Every row comes from one small tree of marks. Brackets hold a mark, then the marks that hang from it, in the order of their numbers. Every link used is in the known rows. Which tree was each row made from?
In the rows, zero is written as 128.
Known rows:
(q_348 (q_566 (q_860 (q_141 q_349)))): [149  82 140 110 100 106 127 148 166 111 109 122 187 167 139 144 142 112
 161 127 135 118 123]
(q_419 q_141 (q_531 q_815) (q_566 q_860)): [186  97  91 156  97 145 117 145 159  76 169  75 176 164 113  92 144 129
 152 138 122 157 119]
(q_815 (q_141 q_349) (q_348 q_566)): [ 92  75 168  92 106 105  78 107 163  80 142 127 212 168 151 124 131 106
 173 133 142 113 113]
(q_419 q_141 q_531 q_566): [167 109 126 145  97 140 113 155 147  76 189  90 172 171 104 100 130 140
 146 138 127 148 115]
(q_348 (q_566 (q_419 q_531) (q_860 q_141))): [166  95 122 116 100 130 128 141 153 109 117  94 210 175 128 153 133 111
 128 157 121 132 116]
(q_860 (q_531 q_815) (q_566 (q_419 q_141))): [172  81  91 114 107 163 116 139 162  78 143  89 110 170 141 149 149 117
 122 143 120 155 131]
(q_566 (q_419 (q_141 q_349) (q_531 q_815)) q_860): [173  90 100 146 101 131 133 155 175  94 133  64 216 167 133 122 147 112
 162 130 127 153 113]
(q_860 (q_566 q_419)): [148  90 108 117 111 140 111 136 156  92 116  97 161 169 130 158 134 116
 114 158 112 143 131]
(q_531 (q_815 (q_141 q_349) (q_348 q_566))): [112  68 123 114 103 123  79 113 172  69 142 116 180 163 151 117 147 103
 168 118 147 119 119]
(q_566 q_860): [158  86 126 120 109 113 126 119 159 115 108  99 157 163 140 127 152 121
 148 139 112 136 129]
(q_419 q_141): [156  89 138 122 106 109 118 152 157  92 167 106 142 178 135 113 151 131
 173 115 134 150 128]
(q_348 q_566): [138  92 142 110 101 116 117 127 156  96 148 130 141 167 135 144 144 116
 135 139 132 115 135]
(q_815 (q_141 q_349) (q_348 (q_566 q_419 q_860))): [107  75 152  92 108 111  82 105 167  92 116 111 252 169 149 139 131  94
 163 149 131 114 110]
(q_531 q_815): [152  83  97 139 105 137 109 133 168  83 136 101 122 160 138 119 159 121
 149 112 137 133 130]
(q_566 (q_419 (q_531 (q_815 q_348))) q_860): [167  90  91 126 108 138 113 117 159  97 128  63 212 168 134 131 140 110
 127 152 108 151 111]
(q_348 (q_566 q_419 q_860)): [157  91 126 107 104 120 121 126 161 112 110 108 192 168 132 164 143 102
 124 158 118 122 130]
(q_815 (q_348 q_566)): [125  84 151  81 107  99  91 114 148  90 164 126 174 175 140 136 135 116
 141 139 126 125 123]
(q_815 q_141 (q_348 q_566)): [104  78 156  87 110 114  74  92 148  81 151 123 191 175 148 124 134 108
 153 150 129 126 120]
(q_348 (q_566 (q_419 q_141 q_531) q_860)): [166  97 128 116 101 120 130 134 155 101 148  95 197 175 132 143 140 108
 132 163 119 143 125]
(q_531 (q_815 (q_141 q_349) (q_348 (q_566 q_860)))): [120  66 120 112 104 119  85 107 175  76 130 111 193 162 155 117 150 100
 171 125 140 123 120]
(q_419 (q_141 q_349) q_566): [152  96 139 139  97 119 107 175 172  83 150 113 191 167 109 119 138 130
 178 111 147 124 117]
(q_348 (q_566 (q_419 q_141 (q_531 q_815)) q_860)): [171  92 109 123  99 129 126 134 162  94 151  91 190 173 134 140 146 106
 134 153 123 144 127]

Write each row's tree:
[156  86 129 112 102 116 124 152 168 113  92 109 221 172 131 165 137 104
 148 140 132 116 117]	(q_348 (q_566 q_419 (q_860 (q_141 q_349))))
[146  99 147 142  98 116 134 166 163  81 186  92 170 171 136  96 140 135
 180 107 143 149 113]	(q_419 (q_141 q_349) q_531)
[158  99 123 117 101 128 128 122 154 106 132  96 195 168 130 152 138 107
 113 166 114 130 124]	(q_348 (q_566 (q_419 q_531) q_860))
[155  90  95 148 104 148 120 124 170  95 104  63 218 160 137 127 142 106
 145 145 120 137 111]	(q_566 (q_419 (q_531 (q_815 (q_141 q_349)))) q_860)
[180  87  95 120 109 152 124 121 165 110  99  76 157 164 140 154 152 111
 127 145 111 132 121]	(q_566 q_419 (q_860 (q_531 q_815)))
[ 97  77 159 103 111 111  77 113 164  83 136 110 210 168 150 111 134 114
 182 122 139 123 107]	(q_815 (q_141 q_349) q_348)
[158  96 113 125  97 135 119 146 161  82 169  99 169 176 128 139 142 112
 132 145 135 137 125]	(q_348 (q_566 (q_419 q_141 (q_531 q_815))))
[163  79 113 121 108 144 120 101 163 102 110  92 126 157 155 122 159 117
 148 137 116 136 127]	(q_566 (q_860 (q_531 (q_815 q_141))))
[164  92  90 142 107 154 118 113 161  96 111  61 204 164 137 128 144 108
 132 156 111 147 116]	(q_566 (q_419 (q_531 (q_815 q_141))) q_860)
[178  83 127 107 109 129 132 138 152 119 101  95 149 170 143 135 147 129
 155 126 117 136 116]	(q_566 (q_860 q_141 q_531))
[141  90 110 123 100 131 106 118 152  71 185  95 152 167 138 107 141 121
 133 132 128 143 117]	(q_419 (q_531 (q_815 (q_348 q_566))))
[177  97 106 129 107 139 131 150 153 114 101  64 221 176 127 139 131 121
 140 146 113 150 104]	(q_566 (q_419 q_531) (q_860 q_141))
[138  75 109 106 104 118  91 119 162  77 158 115 148 168 142 126 150 111
 145 123 135 130 127]	(q_531 (q_815 (q_348 q_566)))
[137  87 143  81 107 104  91 129 153  89 168 114 203 186 135 146 133 110
 145 143 128 135 119]	(q_815 (q_348 (q_566 (q_419 q_141))))
[142  78 142  78 108  95 100 120 149 102 139 117 201 179 142 135 134 114
 152 139 122 132 117]	(q_815 (q_348 (q_566 (q_860 q_141))))
[185  90 114 108 110 145 129 145 154 123  85  79 185 176 133 160 139 119
 140 142 113 134 109]	(q_566 q_419 (q_860 q_141 q_531))
[153  95 132 128 105 122 118 170 172  97 134  94 197 177 126 143 141 119
 169 117 141 133 115]	(q_566 (q_419 (q_141 q_349)))
[159  79 116 128 100 147 124 171 172  91 117 104 131 166 142 129 149 130
 178  82 153 119 107]	(q_860 (q_141 q_349) (q_531 q_815))
